Every row comes from one small tree of marks. The marks that hang from a mark follow it in brackets, in the order of their numbers. Every link used is in the known rows. Which tree was each row made from?
In the rows, 128 means zero.
Known rows:
q997[q7 q602[q131 q456]]: [120  79 178 141 133  71 114 124  81 168 137  96 126 125 134 141 178 186
  74 178 229 147 117  88  81 133 150 135 131 122 114  78 181 142 145 122
 184 176 133 155 125 118 157 137 190]
q408[q800[q889]]: [ 92  94 156 179 106  91 134 177 113 109 114  83 162 146 120  76 115 116
 147 133  56 108  97 140  77  68 134 146 152 119 108 116 127 136 162 160
 139  89 101 111 105  82  90 134 157]
q335[q408[q800]]: [116 125 131 141 140 110 141 173 137 132 147  90 130 125 140 121 128 143
 138 136  63 117  68 167  80 100 116 116 153 146 132 113 101 130 169 167
 150  73  99 117 107  88  78 154 142]
q131[q21[q967] q313[q997]]: [139 143 143 123 137 114  81 197  92 142 123 125 135 145 114 117 114 158
 120 126 126 115 130 108 146 124 129  70 176 129 116 118  94 149 164 150
 133 129 125 119  97 124  46  89 134]
q602[q131]: [148  91 163 164 130 120 105 162  99 151 108  84 137 128 147 120 134 150
 102 142 134 128 128 132 110 111 136  89 144 134 129  88 140 117 190 159
 165 133 106 137  81 120 136 127 148]
q408[q335[q7] q800[q889]]: [ 83  81 163 156 105  77 164 165 121 110 136  69 174 145 124  54 148  87
 219 148  79 107  97 145  68  78 148 157 138 129 131 103 150 123 123 185
 172  74  89 150 127 100 105 113 170]
q967[q21]: [149 138 175 142 139 119 128 150  82 172 102  77 148 165  96 132 134 129
 143 130 121 112 126 155 116 108 125  87 146 122 135 102 147 108 165 138
 164 123 121 118  88 116  66 174 125]
q456[q602]: [146  80 164 105 133 130 107 160  88 154 117  77 147 128 123 114 142 148
 103 155 142 154 140 142  94 134 122 110 176 119  97 137 139 100 152 127
 163 128 111 124 115 110 116 138 141]
q602[q131[q21[q967] q313] q456]: [143 103 160 153 153  90  52 164 119 185 114 125 151 116 131 113 118 174
  66 123 164 102 144  55 141 115 133  65 143 149 112  56 122 160 171 145
 142 152 122 158  95 128  73 122 158]
q313[q997[q7]]: [128 106 167 131 100 109 140 170  61 112 137  92 126 143 140 136 155 143
 133 153 152 152 101 170  99 118 141 119 163 103 136 136 131 122 164 161
 165 133 127 126 108 129 118  99 170]
q602[q131[q313[q997]] q456]: [104 113 136 156 121 112  87 170  95 133 132 126 107  84 104 126 158 166
  60 116 160 119 113 126 145 125 120  68 141 116 141  82 150 144 175 143
 179 153 138 139  81 114  85  93 158]
q602[q131[q313[q997[q7]]] q456]: [103 103 148 151 107  80  91 173  70 139 148 122 108  97 123 137 166 168
  67 132 202 129 112 125 133 125 145  99 135 126 141  87 157 146 150 143
 194 163 140 155 104 122 130  86 185]
q313[q997]: [135 116 154 135 116 135 132 160  80 105 122  96 132 127 134 127 151 142
 128 132 113 140 101 176 104 125 114  94 167 106 138 132 125 128 185 159
 158 121 127 118  88 114  84 102 146]
q800[q7]: [127  81 161 149 111  93 141 159  60 140 115  52 169 176 152  93 125 142
 132 142 131 142 131 171  85  91 116 118 145 115 128 111 145 103 155 163
 161 115 109 111  99 143 127 142 137]
q131[q21 q602]: [147 126 153 120 136 141 117 149  90 167 125 109 156 166  98 125 109 148
  99 126 126 119 150  99  94 114 132  95 164 138 103 129 112  97 139 131
 157 125 130 114 101 104  99 137 167]
q997[q602]: [149 113 172 129 136 111 131 144  82 152 118  81 145 148 115 139 143 166
 118 176 150 136 122 129  87 117 129 114 166 123 106 118 148 109 148 125
 157 133 129 118 116 104 111 140 160]
q21[q131]: [147  73 164 164 131 115 110 152 107 142 121  86 144 134 135 131 142 158
 114 142 141 136 122 155 107 102 122  94 166 133 123 111 154 150 201 140
 152 127 113 121  79 146 112 124 119]
q313[q131 q335 q997[q7 q602]]: [116  97 151 145 114 139 116 172 111  82 118  49 126 119 113 158 205 140
 119 197 211 167  80 158 126 145 160 124 142  86 129 133 137 127 152 107
 178 120 150 140 128 136 138  75 136]
q335[q7 q408[q800[q889]]]: [ 87 104 124 148 111  89 156 187 153 119 148  87 168 157 141  71 140 105
 177 138  60 109  81 188  51  55 116 122 153 154 144  99 119 133 131 179
 158  90  76 116 115  96  99 132 173]
q602[q131[q21 q313[q997]] q456]: [105 138 127 150 125 118  83 185  90 146 136 145 126 101  91 124 144 155
  63 105 158 114 130  91 157 126 126  40 137 117 156  83 130 149 159 149
 182 154 149 140  67 121  71  87 160]
q889[q800[q7]]: [121  73 180 147  86  81 137 162  76 119 124  26 165 156 166  82 126 130
 153 132 107 138 115 150  80  83 126 126 116 126 114 107 140 124 138 153
 140 109  78 118 126 111 113 150 125]
q967[q21[q456[q602]]]: [145  95 172  95 137 142 102 132  87 167 112  89 151 154  66 107 170 140
 110 129 169 129 134 127 103 130  92  98 133 121 135 105 180 143 142  95
 159 151 114 128 112 108  54 177 114]
q967[q21[q131]]: [145 100 164 162 142 109 111 140 105 166 113  78 136 160  99 134 146 133
 119 134 147 121 127 155 124 104 121  83 147 126 143 103 165 154 182 128
 163 129 116 118  76 144  79 153 105]
q131[q21]: [150 131 163 141 131 127 116 172  84 155 114  96 175 161 128 127 110 135
 136 134 110 122 143 120 114 100 129  78 163 134 130 105 104 115 162 157
 158 119 118 123  85 124  82 137 148]
q131[q21 q313[q335] q602[q456]]: [109 148 176 148 149 122  91 156 110 166 108 110 168  98  63 156 118 153
  81 111 163 103 142  94 141 128 139  68 140 127  96 107 114  91 119  96
 173 115 151 115 128 112  58 126 162]
q21[q456]: [151  96 193 146 126 128 123 132  82 124 121 102 163 137 117 120 145 166
 129 123 135 127 124 146 100  99 109 102 131 135 141  91 152 151 180 133
 140 126 106 128 108 120  78 149 147]
q408[q335 q800[q889]]: [ 82  72 174 159 130  86 154 168 117 106 107  82 160 121 106  72 126 105
 187 145  61  96  90 128  73  91 148 179 143 112 112 105 136 116 143 174
 168  69 108 133 107  85  82 124 152]
q131[q602]: [144 107 166 127 130 130 125 132  98 156 121  93 135 141 109 135 128 155
  95 143 127 129 136 139  79 121 133 117 160 137  87 135 136  86 157 122
 154 122 123 111 114 101 115 142 158]
q602[q456]: [128 103 185 157 129 111 123 126  79 137 115  92 165 111 128 138 139 161
 114 125 129 124 117 141  87 113 110 101 142 117 126  94 146 133 175 147
 154 134 123 130  93 125  82 148 156]
q131[q313[q335[q7 q408[q800]]]]: [ 99 156 126 151 138  98 135 211 157 129 159  67 163  97 133 131 145 105
 170 130 107 118  79 192 118  85 136  78 144 158 144 105  99  96 127 146
 175  57  94 121 159 102  81 112 153]
q997[q7 q602[q456]]: [118  94 190 132 126  77 136 116  56 156 136  92 148 139 116 157 167 172
 110 180 210 145 113 115  70 123 139 145 147 119 110 102 167 136 127 121
 174 151 135 140 138 113 125 149 195]
q967[q21[q131[q602] q456]]: [145  78 162 135 150 149 108  96 117 167 124 117 117 174  50 117 174 159
  86 106 189 114 133 121 102 116 108  99 118 144 134 100 197 177 160  81
 158 152 129 123 101 132  71 168 109]

Write each row's tree:
[138 152 174 160 138 129  98 211  96 159 100  86 187 104 102 157  98 130
 133 132 140 110 136 131 165 104 150  57 157 131 122 107  91  81 144 132
 165  95 136 108 112 125  66 107 139] | q131[q21 q313[q335]]
[156  77 148 131 141 168  69 120 151 136 110 109 148 181  95  90 139 172
  80 140 158 123 132  68  98 117 121  99 136 154 108  93 130 194 169 118
 109 137 125 151 106 132  76 127 123] | q313[q131[q21[q456 q967] q602]]
[128  57 178 132 150 133  67 158 126 141 113  88 146  83  83 130 172 159
  87 136 211 139 134 137 151 124 115  83 150 135 116 113 170 147 157  65
 160 128 123 122 135 132  85 104  95] | q21[q131[q313[q335]] q456[q602]]
[118 113 160 110 154 122 144 167 111 111 130  90 122 114 133 175 191 156
 143 183 190 163  61 174  94 144 137 116 156 113 137 129 121 105 129 118
 186 111 138  95 137 122 100 103 167] | q313[q335[q408] q997[q7 q602]]
[128 113 162 120 157 106  69 135 107 194 120 131 149 136  91 127 104 175
  67 121 161 101 150  56 111 129 126  88 163 159  70  98 122 139 133 118
 134 141 133 127 124 109  52 136 170] | q131[q21[q967] q313 q602[q456]]
[139 105 134 102 136 116  61 208  95 197 132 102 139 123  99 109 123 145
  56 144 169 122 175  76 157 119 140  64 167 143 109 109 129  91 133 114
 181 146 124 135  93 103 122 108 145] | q456[q602[q131[q21 q313]]]
[150  82 171 161 160 104  79 133 118 170 107 111 155 129 147 106 132 174
  92 127 159 120 124  65 101 126 123  84 137 139 128  59 136 179 200 164
 133 157 112 154  80 133  82 141 153] | q602[q131[q21[q967]] q456]
[125  88 163 145 142 112 123 159  97 113 126  77 101 104 124 153 200 152
 114 181 219 164  87 128 110 153 159 118 143  98 134 126 160 111 164 118
 190 143 135 135 132 118 150  85 158] | q313[q335 q997[q7 q602[q131]]]
[133 103 151 181 104 147 118 173 135  97 119  24 182 122 146 131 168 114
 156 154 159 145 109 191 116  99 146  74 135 127 153 102 128 112 174 150
 168 102 108 148 114 160 135  93 126] | q313[q131 q335[q7]]
[114  85 155 134 119  90 118 129  82 132 150 107  97 123 118 140 205 179
  79 167 230 156 100 100  90 148 137 125 134 104 137 101 178 158 147 126
 191 180 141 155 107 119 139 110 194] | q313[q997[q7 q602[q131 q456]]]
[109 100 161 135 120  85 165 159 110 124 160  62 158 134 137  90 160 100
 214 143  94 122 101 143  77 107 143 133 137 130 137 115 145 119 146 183
 182  77  94 166 132 104 107 129 164] | q408[q335[q7] q800]
[120  96 149 150 134 122  97 163 136 155 140  76 142 114 106 144 158 133
 104 136 194 134 144 165 125 106 151  68 162 158 108 122 161  94 137  99
 177 122 118 118 147 140 138  85 143] | q21[q131[q313[q335[q7]] q602]]
[145  28 161 104 153 110  48 142 129 165 126 110 127 117 114  95 156 187
  69 144 203 136 155  96 121 121 109 101 167 165  94 110 178 195 172  83
 127 157 109 134 132 133  86 119  99] | q21[q131[q313] q456[q602] q967]
[112  89 138 152 120 153 105 115 126 130 119  90 144 124  92 126 152 164
  50 143 157 122 121 125  85 127 123 113 136 131 105  96 150 136 156 114
 157 137 139 143  92 128 112 131 147] | q313[q131[q602[q456]]]
[169  91 156 150 153 111  81 167 125 169 110  96 143 155 159 102 122 158
 109 149 136 125 138  73 116 119 139  83 151 148 113  81 123 152 201 165
 131 139 104 149  86 130  99 127 135] | q602[q131[q21[q967]]]
[165  78 171 142 157 125  75 147 119 151 116 121 155 154 140  85 138 174
 102 126 155 120 131  61 110 114 116  82 130 156 139  64 146 198 201 152
 118 153 103 155  89 132  78 132 135] | q602[q131[q21[q456 q967]]]
[ 66  61 125 161 115  75 159 181 122 119 114  77 169 182 140  48 117 122
 148 135  58 113  78 171  52  52 107 159 136 130 132 104 124 122 128 173
 158  74  87  88  93 107  98 145 143] | q335[q408[q800[q7 q889]]]
[106 120 160 132 131 113 102 135  87 169 125 116 134 110  76 140 122 171
  56 125 159 104 141 117 108 118 125 101 155 147  85 102 147 103 124 105
 167 138 145 123 125  97  90 138 182] | q131[q313 q602[q456]]
[101  93 122 138 115 152 111 125 112  89 126  88 121 118  93 134 197 169
  71 156 180 151  87 131 106 140 112 104 140  87 137 118 154 176 162 111
 163 150 154 142  85 118  83 101 144] | q313[q131 q997[q602[q456]]]
[149  48 161 106 135 139  81 135 105 148 121  97 130 118 118  92 172 167
  76 138 182 150 142 104  94 128 106  93 135 133 129  99 180 147 172 110
 159 158 105 146 105 104 124 135 130] | q21[q456[q602[q131]]]
[134 141 160 140 152 125  80 208 115 128  96 101 148 104 120 139 123 144
 133 125 141 117 111 123 161 135 138  62 163 110 120 123  85 135 172 141
 138  99 135 114 116 131  29  76 128] | q131[q21[q967] q313[q335 q997]]
[ 96 133 168 141 146 124 114 158 100 112 112  97 136  65  69 163 178 166
  98 142 196 130  98 134 137 145 128  83 146  87 122 118 147 125 132  87
 183 125 162 109 133 115  51  91 157] | q131[q313[q335 q997[q602[q456]]]]
[102  68 161 138 126  69 172 161  86 134 131  45 154 157 139  71 140 114
 182 149  95 125 103 131  78 107 134 168 124 106 120 116 143 114 132 174
 180  61 112 138 114 116 103 138 132] | q408[q335 q800[q7]]
[148  84 177 126 132 100 103 136  79 167 147 116 142 174 109 119 174 172
  99 167 230 139 138  53 100 113 140 108 123 143 141  73 166 165 129 118
 171 175 129 153 127 122 138 127 185] | q997[q7 q602[q131[q21[q456]]]]
[113  93 162 153 150 136 113 131 123 104 112  88 111  71 100 146 211 167
  83 142 201 154  77 117 111 163 123  87 130  81 143 105 168 143 174 107
 184 148 145 127 100 123  86  96 151] | q313[q335 q997[q602[q131 q456]]]
[123  86 142 119 134 120  98 148 102 118 143 135  97 121  70 132 187 188
  78 139 211 130 120 122 134 116 107  85 157 130 138 116 187 196 150  82
 166 156 151 119 108 129  80  85 131] | q21[q131[q313[q997[q602]]] q456]
[114 110 151 169 139 172  87 138 139 129 107  82 174 115  70 149 145 139
  76 123 162 123 112 101 119 140 134  80 126 109 119 103 122 123 149 105
 160 113 152 142 102 136  82 117 129] | q313[q131[q21 q602[q456]] q335]
[144  81 172 138 132  75 118 158  79 175 134  79 116 148 142 140 165 170
  97 199 209 147 129 104  94 117 164 137 147 133 110 101 162 108 146 127
 175 161 124 142 127 114 181 122 184] | q997[q7 q602[q131]]
[103 144 140 111 160 131 123 192 136 126 116 104 118  82  96 174 168 152
 112 164 169 132  82 170 137 132 128  80 171 120 134 123 113  95 121  95
 182 102 155  81 128 111  59  86 140] | q131[q313[q335[q408] q997[q602]]]
[120 129 137 107 144 135 158 162 135 104 142  84 138 122 128 151 206 130
 163 162 172 162  75 196  90 127 119  77 155 119 167 129 138 109 130 129
 183 114 123  97 133 125  94  98 151] | q313[q335[q7 q408] q997[q602]]
[165  42 186  93 150 124  85 122 105 148 110  92 149 141 128  86 156 175
 105 154 170 148 131 104  69 137  99 125 157 142  94 110 165 165 181 111
 114 144  94 142 132 117  74 153 118] | q21[q456[q602] q967]
[109 110 142 139 149 105  84 124 110 201 128 116 114 135  36 145 148 156
  48 111 191  99 146 107 132 116 123  84 133 141 107  94 180 144 131  73
 181 151 152 118  94 121  69 157 132] | q967[q21[q131[q313 q602[q456]]]]
[145 107 164 128 129  82 105 165  76 184 145  92 135 169 126 133 148 155
 101 187 209 147 143  67 109 116 160 106 148 132 124  95 145 120 139 136
 182 159 134 147 113 113 163 123 185] | q997[q7 q602[q131[q21]]]
[164 104 162 118 158 122  96 133 113 174 112 112 147 173 119 111 108 162
 108 142 129 123 148  84  79 128 134 102 166 145  79 120 114 125 162 138
 119 127 114 126 118 108  86 140 154] | q131[q21[q967] q602]
[110  91 136 123 117  78 106 172  79 149 158 113  86 136 101 150 173 175
  82 182 231 147 124 136 134 117 155 112 174 123 120 140 166 148 139 102
 189 158 154 119 124 132 139  73 161] | q21[q131[q313[q997[q7 q602]]]]
[123  65 158 153 140 121 108  88 113 151 130 110 122 121  94 137 157 176
  60 128 169 132 121 118  74 133 115 111 149 127 101 108 170 151 168 104
 158 142 130 122  96 127 105 140 147] | q21[q131[q602[q456]]]
[156 114 151 141 152  93  56 199 113 189 113 106 140 137 141 105  98 162
  83 144 150 103 158  69 152 113 146  64 158 157 108  75 112 130 171 154
 136 141 116 143  91 126  93 110 136] | q602[q131[q21[q967] q313]]
[139 136 191 158 142 131  91 182  97 134 106 105 191 105  81 142 117 140
 129 115 154 108 134 115 159 101 128  56 132 139 144  80 115 127 142 108
 157 103 132 123 124 132  41 111 130] | q131[q21[q456] q313[q335]]
[ 91  98 135 153 129 100 141 185 149 118 117 102 150 137 127  87 116 118
 143 130  51  98  67 166  64  65 119 143 151 141 128  99 104 128 149 168
 147  79  90  98  95  85  75 138 156] | q335[q408[q800[q889]]]
